Known rows, with every step that occurs
kizep gurak: [ -7.4 -16.5  -6.3  10.1 -22.6 -13.2  13.0 -29.5  -2.2  -3.8  32.3  24.9
   0.5 -11.7 -15.1 -23.2  17.0  -9.5  -3.0  10.4   7.3   8.9   5.8]
namol sevis: [ 11.4 -20.7   6.3  30.5 -14.1 -13.3  22.4  16.5  -4.4  -4.1   3.5  16.0
   4.4 -36.4 -16.0 -27.0  24.7  -7.6  -3.3   0.3  19.8  11.5  -6.5]
sevis mibovof: [ 33.3 -36.2  -5.8 -21.1 -10.5 -17.1   6.5  12.7  -7.9  -1.4   0.1  10.0
  -2.9 -21.3  16.4 -10.5  -0.8 -23.0  -7.8  27.4  12.5  -3.0  -9.2]
gurak namol koluzi kizep: [-20.9  -4.2   7.3 -26.2   9.7   2.9  11.1  27.2 -10.0 -16.2   4.6  40.5
 -19.8   9.0 -18.7 -18.6   3.3   2.3   8.6  -1.5  14.1  -9.9  -3.8]
gurak kizep rerenop namol: [ 23.4  20.8   2.3 -12.7  -0.5 -11.9  13.6   5.1   9.7  14.2 -17.5  26.4
 -14.8 -36.7   0.8   0.9 -23.3  -3.6  20.0 -17.9  10.7   2.6 -15.5]
koluzi kizep rerenop namol sevis mibovof: [-14.8   9.0   3.1  -5.3 -16.5 -10.8  25.9  35.0 -11.1  18.0 -40.6  12.2
  -1.5 -32.8  30.1  -8.1 -17.0  -8.3  24.1 -21.9   9.3 -34.6 -18.0]
rerenop namol: [ 39.8 -14.4   9.1  14.8  17.0 -15.7  11.8   7.5  -9.6  11.3   4.2  16.0
 -12.2 -43.4  -7.6 -10.3   6.8  -8.4  -1.6  -1.6   2.7  15.5 -20.6]
namol koluzi kizep gurak: [-67.1 -10.6   0.7   8.8 -23.0  -1.8  13.5  -6.4  -6.8  -2.7  25.9  37.3
  -2.9  13.5 -13.2 -34.9  14.4   1.2   3.0 -10.2  16.7  -3.4   7.2]
gurak kizep: [ 30.2 -16.0  -5.6 -23.3  -8.6 -11.2  -0.4   8.6  12.6  -2.0  12.3  30.7
 -16.4 -16.5 -13.8 -11.3  -4.4 -14.1  -3.0   9.8  22.9  14.6  -0.5]
mibovof sevis: [ 46.1 -19.5   6.9  18.7 -27.9 -16.5  13.3  13.1   4.4   3.6   7.1   9.2
  24.6 -12.8 -33.7 -19.3  -5.3  -6.8 -10.8  18.9   1.2   6.1 -14.9]
lisi mibovof sevis: [ 39.9 -30.5   6.6  13.9 -27.5 -14.9  18.9  13.1  11.2  14.2 -12.0   4.1
  30.3  -8.6 -34.6 -32.3   7.5 -14.7 -13.8   2.1   1.7  -3.4 -10.0]
rerenop namol gurak kizep koluzi: [-69.1  -9.7   3.8   9.8   8.9  -4.0  22.3  22.0  -6.7  12.8  17.3  35.4
 -19.1 -12.7 -14.3 -18.4   3.9   5.3   1.2 -31.8  25.9  15.3  -1.3]
koluzi namol gurak kizep: [-17.2 -11.6   3.6  -8.5   5.3  -3.8  17.0   9.3 -13.0 -16.2  12.8  38.8
 -41.7   4.9 -19.0 -20.3  16.0  -9.0   9.2  30.0  21.4  -9.7  10.0]
gurak kizep rerenop namol koluzi: [-28.8  11.0  16.1  11.0   6.5  -4.6  26.3  26.2   2.7   7.1 -11.2  29.1
 -16.1 -23.4  -5.8 -14.7  -4.5   3.2  10.6 -30.9  24.3  11.9 -13.1]
gurak kizep koluzi namol sevis: [-50.9  -0.4   7.5  -4.8  -9.0  -0.1  21.5  21.8 -13.4  -7.9 -11.2  23.5
 -16.9   6.8 -14.5 -32.4  -8.3   4.5   7.1  -4.7  28.0  -5.4  15.5]
rerenop kizep gurak namol sevis: [-51.0 -13.6   7.4   6.8 -14.9  -8.1  34.8   6.7  -0.7  10.2  12.0  20.8
 -12.9 -16.3 -17.7 -16.4  16.5 -10.9  16.8 -31.5  16.7 -10.3   1.3]
kizep gurak namol: [  0.3  -1.5  -2.7 -25.8  -2.4  -6.6  20.8 -21.8  -5.9 -16.8  25.9  32.0
 -20.1   0.0 -24.9  -8.1  14.9  -7.2   7.5  10.8  -1.8 -13.0   6.8]
kizep koluzi namol: [ -9.6 -10.7   1.3 -17.5   2.8  -3.3   7.4  -7.7 -23.1 -13.0   0.1  20.5
  -9.2   6.7  -9.7 -28.6 -14.5   3.4  -0.4  26.7  12.2   6.2   8.4]
mibovof sevis kizep: [ 49.4 -16.2  -2.1  18.4 -24.8 -21.2  -2.3   1.0   8.3  19.5   2.1  13.4
  19.2 -11.2 -10.2 -11.5 -32.9 -11.5 -11.6  11.3   3.1   8.9  -9.9]
sevis namol koluzi kizep rerenop: [-10.5  17.5   1.9  -5.8  -8.5  -2.1   8.4  -8.6  -8.8 -12.2 -20.2  23.8
   3.9  -8.4   0.9 -19.2 -32.2   7.2  25.0  11.2   5.9   3.5  -1.2]
gurak namol sevis: [ 13.6  -3.5   9.5  -0.3   2.6  -7.3  30.5  22.0  -7.7 -16.5   0.3  22.2
 -13.5 -22.8 -24.8 -13.9  21.8  -5.0   7.0  -0.1  10.1  -8.9  -3.1]
mibovof sevis namol gurak kizep rerenop: [ -7.5  20.0   4.1   9.4 -23.4  -8.0  26.3  -4.2   4.6  -4.2  -9.3  20.6
   0.5  -7.9 -22.6  -7.5 -25.6   0.7  24.7  16.5   3.9  -6.7   0.7]

Rows
[ -1.5 -22.8   6.8  -7.4  -8.8  -9.8  24.9  26.3 -25.1  -9.3 -20.9   4.5
 -16.3  -9.3  13.8 -23.0   6.3 -18.0   6.1  29.4  14.9 -29.8   1.2]  koluzi namol sevis mibovof
[ -9.0  -2.6   1.5  -4.5 -12.5  -8.4   1.7  -4.4 -14.4   6.7 -10.5  14.8
   6.8  21.4  -7.3 -23.9 -47.2   3.4  -3.8  19.1   4.0  -2.6   8.4]  mibovof sevis kizep koluzi namol
[ -7.5 -20.4   8.9  19.1  11.2  -6.5  24.3  -3.0 -30.5 -20.7  15.9  29.6
 -29.5  -4.7 -18.9 -27.4  31.4  -4.7   5.7  46.4  10.9  -7.5   3.0]  koluzi namol gurak
[-46.8  -3.0  -2.7 -31.6 -20.5  -4.2  28.1  23.1 -13.8  -4.4  -6.0  22.3
 -16.7   4.9   8.0 -11.2   5.4 -13.6  18.3  -6.8   7.1 -50.6   5.3]  koluzi kizep gurak namol sevis mibovof
[-14.2  26.1   1.7 -29.6  -8.1   1.9  16.5   8.4  -0.8 -15.4 -16.0  40.7
  -7.3   0.3  -8.0 -11.3 -17.5   8.9  24.6  -7.4  13.3 -16.7  -5.7]  gurak namol koluzi kizep rerenop
[-11.9 -10.9   1.2  -7.3 -12.1  -7.5   6.7  -3.8  -9.3  14.9 -25.6  10.5
  11.4  25.0  -7.7 -35.3 -37.5  -3.9  -6.2   6.8   4.5  -9.7  11.5]  lisi mibovof sevis kizep koluzi namol
[ 29.6  17.7 -12.0 -20.2 -28.4  -9.2  -0.2 -12.6   6.6  -1.8 -14.2  33.3
   9.4 -20.0   4.0  -9.7 -29.3   1.2  21.3   7.7   8.6  -5.3  -9.9]  koluzi kizep rerenop
[  2.0 -32.3   2.2   6.3 -17.7 -15.0  23.5  31.5 -10.3   0.6  -9.6   6.1
   0.2 -29.0  12.2 -18.7  14.0 -20.3  -2.6   7.8  20.1 -11.5  -7.8]  namol sevis mibovof
[-25.8 -16.8  -1.0 -23.9  -6.3  -9.7  18.6 -15.1   2.8   9.4  23.4  26.0
 -19.1  -7.1 -14.9  -6.5  -0.1 -15.7  14.3 -14.2   9.2  -3.6   0.0]  rerenop kizep gurak namol
[-19.3   4.6  19.1  29.3   8.4  -7.4  30.3  17.4  -7.0   4.1  -9.2  22.4
  -5.2 -32.7  -3.5 -18.8   5.8   5.5   7.1 -21.7  16.0  14.7 -18.8]  kizep rerenop namol koluzi
[-52.8 -13.3   0.1  19.8   8.3  -5.7  15.0  -9.4 -29.5  -4.6  12.2  32.9
 -21.6   7.2  -1.7 -28.5  -1.0   2.4   2.1  21.0  16.5   2.8  12.9]  sevis kizep koluzi namol gurak
[  1.6   0.8  -9.3 -24.6  -2.3 -11.4   8.8 -28.9  -1.8  -3.4  21.6  34.3
 -21.4   2.4  -8.5  -2.4  -7.5 -11.6   5.8   6.0  -1.6 -12.0  11.3]  sevis kizep gurak namol
[-52.3 -16.5   6.3  16.4   8.4  -2.0  25.5  -2.0 -32.5 -16.2  17.4  31.3
 -18.8   5.1 -16.6 -33.8  17.4   6.7   2.5  26.2  16.0   1.1   9.5]  kizep koluzi namol gurak
[-65.1 -17.1   4.5   7.6 -10.0  -2.6  26.1  12.0  -2.4   9.8  -3.7  14.2
   6.4  14.0 -33.0 -32.1 -12.2  -0.8   0.0 -13.2  11.8   5.5  13.9]  lisi mibovof sevis namol gurak kizep koluzi
[ 18.7  -3.4  -0.6   2.6   2.6 -13.3  13.0   9.4  -2.6   2.0  -4.4  25.2
 -14.8 -21.2  -2.7  -8.0  -6.9 -10.2   3.6  -4.5   9.8  -5.0   1.4]  gurak namol sevis kizep
[ -4.1  -1.7  -2.9 -16.2 -17.7 -10.4  19.5 -17.6   8.9  12.5   1.2  20.9
   0.7  17.3 -22.7 -14.3  -9.2 -15.4   1.3  -9.9  -9.9 -29.8  11.4]  lisi mibovof sevis kizep gurak namol
[-13.2  19.6  -1.3 -13.3 -12.1  -3.3  22.1  -6.3  -2.9 -14.8  -7.6  39.4
 -26.2  -2.4  -8.7 -13.2  -5.9  -1.2  25.8  22.3  20.7 -16.7   6.5]  koluzi namol gurak kizep rerenop
[-61.5  -2.6   8.8  18.0 -25.5  -1.4  18.3  -7.0 -12.9  -2.4  13.4  17.5
  10.2  25.3 -25.1 -32.2 -12.0   4.1   9.7   5.4  -3.0  -9.4   9.0]  mibovof sevis namol koluzi kizep gurak
